Each row was made from one path, in order. Every step used is in the known rows, and no mark comes twice. Write each row's path.
Known rows
notuz kufo: [ -1   2   7   1  -8  12   1  -5  18   4   3  -8  15  -9   6 -15   8 -14
 -19 -12  25  13  -8  11  -1   7 -18 -25  11   4   1]
zogol fozep: [-11  16 -41   4   0 -11  14   1  22  16   7  15   9  11 -25  13  11 -24
  -8 -20  29  -3   1   4 -11  -7   3 -20   5  21  -3]
bebu zikona kufo notuz fozep: [ 23 -15 -11  27  10  56   9   1  39  21  -7  13  30  23  25   8  -6  -8
 -45  -2  30  -7   2 -32  -9 -30 -10 -39  -6 -19  -1]
notuz fozep zikona: [ -7   5  -9  24  12  19  19  22  35  33   1  26 -12  -3  11 -16  28 -36
 -38 -33  28  14  -6   4   7   1  -6  -1   5   4   1]
fozep zikona kufo notuz bebu: [ 25 -41  10  32   0  48 -26  12  17   3   1  30   5  23  39   4  14  -4
 -45  -7   1   6 -22 -54  10  -3  -2 -36   0 -54  13]
bebu notuz kufo zikona: [ 37  -9  16  35   4  28   2   0  57  -2 -31   3  -2  -7  40   1  18   6
 -27 -43  45  15   4  36  21   0  16 -41   6 -14  29]
zikona kufo notuz fozep: [ 18 -13 -17  29   6  38  -3   6  12  17  -6   9  34  21  39  -3 -12 -25
 -35   0  20  -2  -9 -24   7 -13  11 -33  -3 -16  -6]
zogol fozep patu: [-19   4 -29  -6   8   2   7  -6  20  -5  13  12  -8   3 -38  22  12 -15
 -21 -37  22  -8  10   3   4   9  21  -1 -13  19   2]
notuz kufo zogol: [  0  -7   5  -5   3  30  12  11  -7  -4 -26 -13  52  -5  27 -22   5 -10
  11  15  21  41  -1   3 -21  19  -1 -41  12  19   0]
kufo zikona fozep patu: [  6 -24   8   8  17 -15 -27 -17   8 -21 -17  -8 -39  -9   3  43  19  32
 -20 -27  17  -9  31 -18  25  15  30  33 -33  -1  12]
bebu notuz kufo: [ 24   2  14   7  -5  35  16  -1  42   3 -14   8  10   2   2 -22   1  -8
  -9 -26  31  14  -1  29   8   6  -5 -37   7 -14   5]
notuz bebu zikona kufo zogol: [  3 -34  -2  -6   3  40  10   5   2 -23  -9  10  56  34   2  -3  15  14
  -4  38  -3  39   5 -57 -28  -7 -38 -51   5 -34 -16]
bebu notuz kufo zogol: [ 22  -9  14   0   6  55  27  15  20  -4 -40   4  46   3  19 -33  -2  -7
  20   1  25  37   2  21 -11  15  12 -52   7  -1  10]
mupet patu kufo: [ -5   6   0 -25 -17  31   5 -15   8  -9   5  26  14 -20  18  10  19   5
 -31 -16   5  -6   1  -9  20 -31 -15  -9 -22  19  11]
fozep zikona kufo zogol: [  5 -19  -2  31   8  35 -12  12 -13  -9  -7  -8  22  -3   5 -14  24  -6
  24  38  11  35  -5 -30 -17  -3  -7 -27   4 -19  16]
mupet patu fozep: [  0  18 -16 -19 -28  22  21  -4 -12 -15   4  31  16 -22  16  32  26  -7
  -6  -6   4  15  -8 -14   5 -33  -2   1  -5  27   6]
zogol kufo zikona fozep: [ 17  16 -15  40   9 -16 -10  -4  18  -4  -3 -11 -27   6   0  37  17  14
 -48 -13  36  21  22 -13   0  12  -4 -10   8   5   0]
mupet patu fozep zikona: [  4  16 -11   5 -22  36  15   6   5  -2  10  38 -10 -32  17  27  48  -9
 -17 -23  17  18 -10 -19  10 -35  -5   7  -4  20  24]
fozep zogol kufo: [  6  26  -8   9  -4  12   2  19 -59 -37   8  -9  13   6 -14   1  -8  19
 -36  -4   2  13  -5   7 -14  17 -24 -34  30  15  -8]
mupet patu fozep zikona kufo zogol: [  5   0 -21  13 -18  57   8   9 -24 -23  -1  22  36 -21  22  21  46  -7
  14  33  19  50 -12 -39 -12 -36 -12 -27   0   6  19]
zogol kufo zikona: [ 15  20 -14  50   4   1  -5   9  19 -10   1 -13 -19  -3  25  23  16  12
 -60 -22  23  25   7  10   3   4   2 -24  26   9  19]
notuz fozep: [ -7   8 -16   1   7   5  25  11  21  20  -4  14  14  10   8 -10   5 -32
 -28 -20  20  12   0   7   4   2  -4  -8   3  14 -22]
bebu zikona fozep patu: [ -1 -20  11 -19  16  10  -3 -19  19 -10   7   5 -30   1 -51  33  14  28
 -12 -13  14 -12  38 -33   4   4 -13  30 -33  -5  -8]
zikona fozep patu kufo: [-10 -14   5 -36   8  21 -19 -18  17  -5   0   6 -22 -13 -24  19   4  31
 -17 -21   3 -17  25 -29  28  21   7  21 -37   8 -10]
mupet patu: [  0   0   5 -12 -14   0   7 -15 -11 -15   8  19   9  -7   8  16  14 -12
 -16  -3  12   0   0  -3   2 -28 -15   5 -14   7   6]
notuz fozep zikona kufo zogol: [ -4  -9 -18  34  16  36  13  23   7  17 -11   4  34   8  19 -22  26 -35
  -5  20  32  45  -5 -22 -15  -2 -11 -34   9 -11  -5]
patu kufo notuz: [ 20  -7   5  -3   2  65 -20   9  24  18 -22  15  14  -4  51   2 -19  26
 -25 -15  -5 -27  -4 -16  23  -5  33 -25 -16  10  23]
zogol mupet patu kufo notuz fozep: [  3  14  -6   7 -12  49 -12  -8  39  41 -13  60  49  11  71   6   5 -36
 -46 -56  27 -53 -13  11  27 -35  26 -39 -47  36  -7]
patu kufo notuz fozep: [ 10  -1 -11  -4   9  66   8  19  45  42 -29  26  25   5  63  -7 -13  -8
 -54 -36  10 -16  -4 -11  26  -4  31 -30 -11  22   1]
bebu zikona kufo: [ 11 -12  -2  13   0  17   0 -16  14  -7  21  -9   6   8 -29  11  11  17
  -9  26  15  -1   8 -28 -15 -32 -42 -24   4 -32   0]
fozep patu kufo notuz bebu: [  8 -38  18 -33   5  72 -27  10  31  -6 -14  38   2  11  53   5  -9  27
 -66 -51 -25 -23   2 -32  45  21  35 -19 -31 -11  13]

Which path is each row?
[-11  -9  -9   3  16  34 -10   5  53   8 -15  14 -11 -17  51  11  23  13
 -74 -70  20  -7  16  14  50   9  32  -5 -23  19  13] | notuz fozep patu kufo zikona
[  5  16 -17  13  -8  37   5  23  19  14  -1  20 -19 -21  12   8  33   1
   1 -21   5  16 -11 -12   5  -7  12   0  10  11  17] | patu fozep zikona
[-11 -20   3 -38  17  42  -8   0  -6 -17 -28   2  14  -7   1   7   1  32
  14   7  -1  10  32 -36  12  30  24   4 -40  21  -5] | zikona fozep patu kufo zogol
[ 21  -2  -5  22  -1  45  -1  22  17   1   0  28  15  37  35   5 -13   1
 -76 -23  -5  19 -12 -27   4  21   1 -41  20  -7  -5] | zogol kufo notuz bebu
[ 12  -3  -9  12  10  39  10  16  24  31 -25  22  22  13  52  -3 -17 -25
 -33 -26  15  -7  -6  -4   9   0  30 -18  -6  11  -3] | kufo notuz fozep
[  8  42 -33  -4 -20  31  15  31 -54 -32  -1   0  18  -6  -6  19   2  27
 -26 -13  -2  29 -11  -4 -15  13 -14 -38  37  33 -13] | patu fozep zogol kufo
[  9   6  -4 -18   0  15  15  11 -34 -29   3  23  10  38 -36  21   8  36
 -65  -9   7  17  15 -53 -27  20 -70 -38  17  -5 -40] | notuz bebu zikona fozep zogol kufo
[ 15  -7  -3  37  18  53   2  30  37  43 -16  30  -6   5  53  -9   9 -32
 -46 -40  25  -4  -7 -10  13   0  28 -12  -4   6  21] | kufo notuz fozep zikona
[ 26 -21  -1  27   0  33 -25  -5  -6  -8  -3  -5  21  11  23   8 -16   6
  -8  20   5 -10 -10 -30   1 -11  13 -29  -9 -27  16] | zikona kufo notuz
[ -7 -37  13 -36  14  12   2 -13  26 -19   8  32 -19  24 -35  27  18  24
 -41 -27  -2  -2  29 -58   8  19 -27  15 -28 -23 -24] | notuz bebu zikona fozep patu
[ 14   0  -7 -14   6  70  -2  25 -25   6 -41  23  46   4  65  -9 -21  16
 -51 -32   1 -27  -8  -5  19   5  26 -47 -10  31  -3] | patu kufo notuz fozep zogol
[-12  14 -35   0  -5  56  20   7  24  12 -10  46  34 -16  12  14  47 -22
 -21 -19  40  25   0 -15  -9 -26   1 -42 -12  46  29] | mupet patu kufo zogol fozep zikona
[ 14  -8  -3  20   9 -20 -14 -14   5   0 -28  -5 -22  -1  18  34  17  24
 -11  -8  24  -4  22 -19   8   3  14  12 -16   1   5] | kufo zikona fozep
[ 24  -5   0  20   5  61  11  24  44   7   4  30   6  38  22  11  -4  15
 -88 -24   3  14   2 -39  -5   2 -18 -51  21 -12   3] | zogol kufo notuz bebu zikona
[  6  -3 -15  -5  11  54  27   9  42  -9 -28  17  41   8 -17 -12  10 -22
  -2 -38  48  32  12  21  -6  27  32 -50  -3  18  11] | bebu notuz kufo zogol fozep patu
[ -8  18 -32  30   5   7   8   8  41  26   9  25 -16   1 -26   8  33 -29
 -18 -31  39   3  -6   0 -11  -5   4 -12   7  15  18] | zogol fozep zikona
[-10  10  -3   2  -2  28 -19   5  11  19 -29  18  53   5  34 -17   2   1
  37   2  -3 -22  -1  13  -5   8  26 -47 -27  30 -12] | patu kufo zogol mupet
[ 16  22 -23  36  10  46  19  33  32  27  -4  15  14  22  36  -2 -17 -26
 -78 -30  27  18  -3  -2  -1   7  11 -34  23  18  -9] | zogol kufo notuz fozep
[ 18 -10   2   9   3 -19 -21 -10 -60 -34 -44  -8   0  -2  16  35  11  46
  -6  -8  13 -16  18 -19   1  14  10  -2 -14  11  -1] | kufo zikona fozep zogol
[ 24 -31  17  -1   6  54   1  10  34  11 -18  37  17  33  39  11  -4  17
 -47 -22  -6 -10   1 -42   2  -6  -2 -33  -9 -19   6] | kufo notuz bebu zikona
[  6  -4   3  -6  12   2   5 -17  22   7  -1   6 -12  11 -39  25  10  20
  -2   7  20  -9  28 -36 -10 -13 -31   7 -16  -1 -15] | bebu zikona fozep
[  4  18 -18  35 -32  21 -20 -15  10   2  25  39  14 -12   5  24  54 -28
   4 -11  28 -16 -26 -10   4 -49 -11 -24 -18  -1   1] | zogol mupet patu fozep zikona kufo
[ 16   8 -19  29   9  60  36  22  59  20 -34  31  31   4 -11 -26  32 -37
   3 -31  67  45  -4  19 -21   9  11 -63  16  14  25] | bebu notuz kufo zogol fozep zikona
[ -8  19 -10   4  -5  -8  -1   6 -38   7 -19  26  47  21  15 -15  -3 -25
  -5 -30  12 -44 -14  32  -7   9   2 -35 -11  31 -43] | notuz fozep zogol mupet
[  4 -26  -2  -2  -4  18   1  -8  22 -14  20  18  15  29 -16   8  20  11
 -35  11   2  14  -2 -48  -7 -16 -54 -35   3 -50 -20] | notuz bebu zikona kufo
[  4  -9  14 -15  -8  -8 -12 -15 -29 -13 -16  45  34  45 -19  16  12  27
  -8 -20   1 -54   8 -34 -21   9 -36 -31 -31  -3 -56] | notuz bebu zikona fozep zogol mupet
[  0  28  -9  22 -29  23  -7  -7  18  14  10  54   2 -17  18  21  50 -25
   2 -37  25 -23 -21   6   9 -37   7  -5 -22  24   6] | zogol mupet patu fozep zikona
[  4   8   3  15 -15  -9 -32 -43  25   9 -16  35   8  -6  40  45  38  10
 -21 -34  37 -56  14  -3  27 -29  11 -14 -59  25  -3] | zogol mupet patu kufo zikona fozep
[ -2   8 -40  46   0   4  -1   0  32  13  24  12  -6   6 -41  12  36 -31
 -15  -7  45  10 -11 -17 -16 -19 -17 -28  11 -16  10] | zogol fozep zikona kufo
[ 12   9  -2   4  11  26  38  17  45  21 -21  31   9  20   2 -19  -2 -24
 -13 -34  23  13   3  24  13  -1   9 -18   1  -7 -13] | bebu notuz fozep
[  3   9   4  21 -17   6 -32 -27  29   5 -10  36  16 -11  62  30  36   5
 -32 -50  23 -51  -3  24  32 -38  21 -25 -43  25  17] | zogol mupet patu kufo zikona
[ 10  46 -27 -12 -32  32  23  12 -69 -47  10  19  31 -14   6  34  16  15
 -44  -9   8  34 -12 -10 -10 -15 -28 -32  23  39  -5] | mupet patu fozep zogol kufo
[ -5  -2  -6 -17   5  46   3  16  -1   0 -29   4  39  -6  25 -12  -1  20
  15  15  -8  20   7  -9   0   7  13 -30  -9  22   5] | patu kufo zogol
[ -1  -2  -5  28  -2   4 -27  -6 -21  -1 -11  -2  62  23   8 -11   2 -15
  52  37   6  -6  -8   1 -28  -3   7 -45 -16  -5 -20] | zikona kufo zogol mupet
[ -6   0 -48  14   2  10  12   3 -11  -6  -8  -1  58  20 -18   8   9 -23
  23  35  28  33   1 -23 -42  -7   1 -53   7   8  -7] | zikona kufo zogol fozep
[  9  -6  -5   8   7   7 -19 -15  30  11 -28   3 -16 -12  31  34  18  35
 -24 -15  18 -11  22 -20  25  -1  14  -4 -25  12   6] | patu kufo zikona fozep
[ 30 -21   3  51   5  48 -32   2   8   9   1   4  -7   0  25   7   6  -2
 -16   7  12  -6 -15 -34   7 -14  14 -22  -2 -34  35] | fozep zikona kufo notuz
[  9  -2   3   3 -13  21 -10 -16  20 -12 -12  21   1 -26  58  32  32  19
 -48 -32  18 -11   6   0  34 -36   6 -15 -22  18  32] | mupet patu kufo zikona
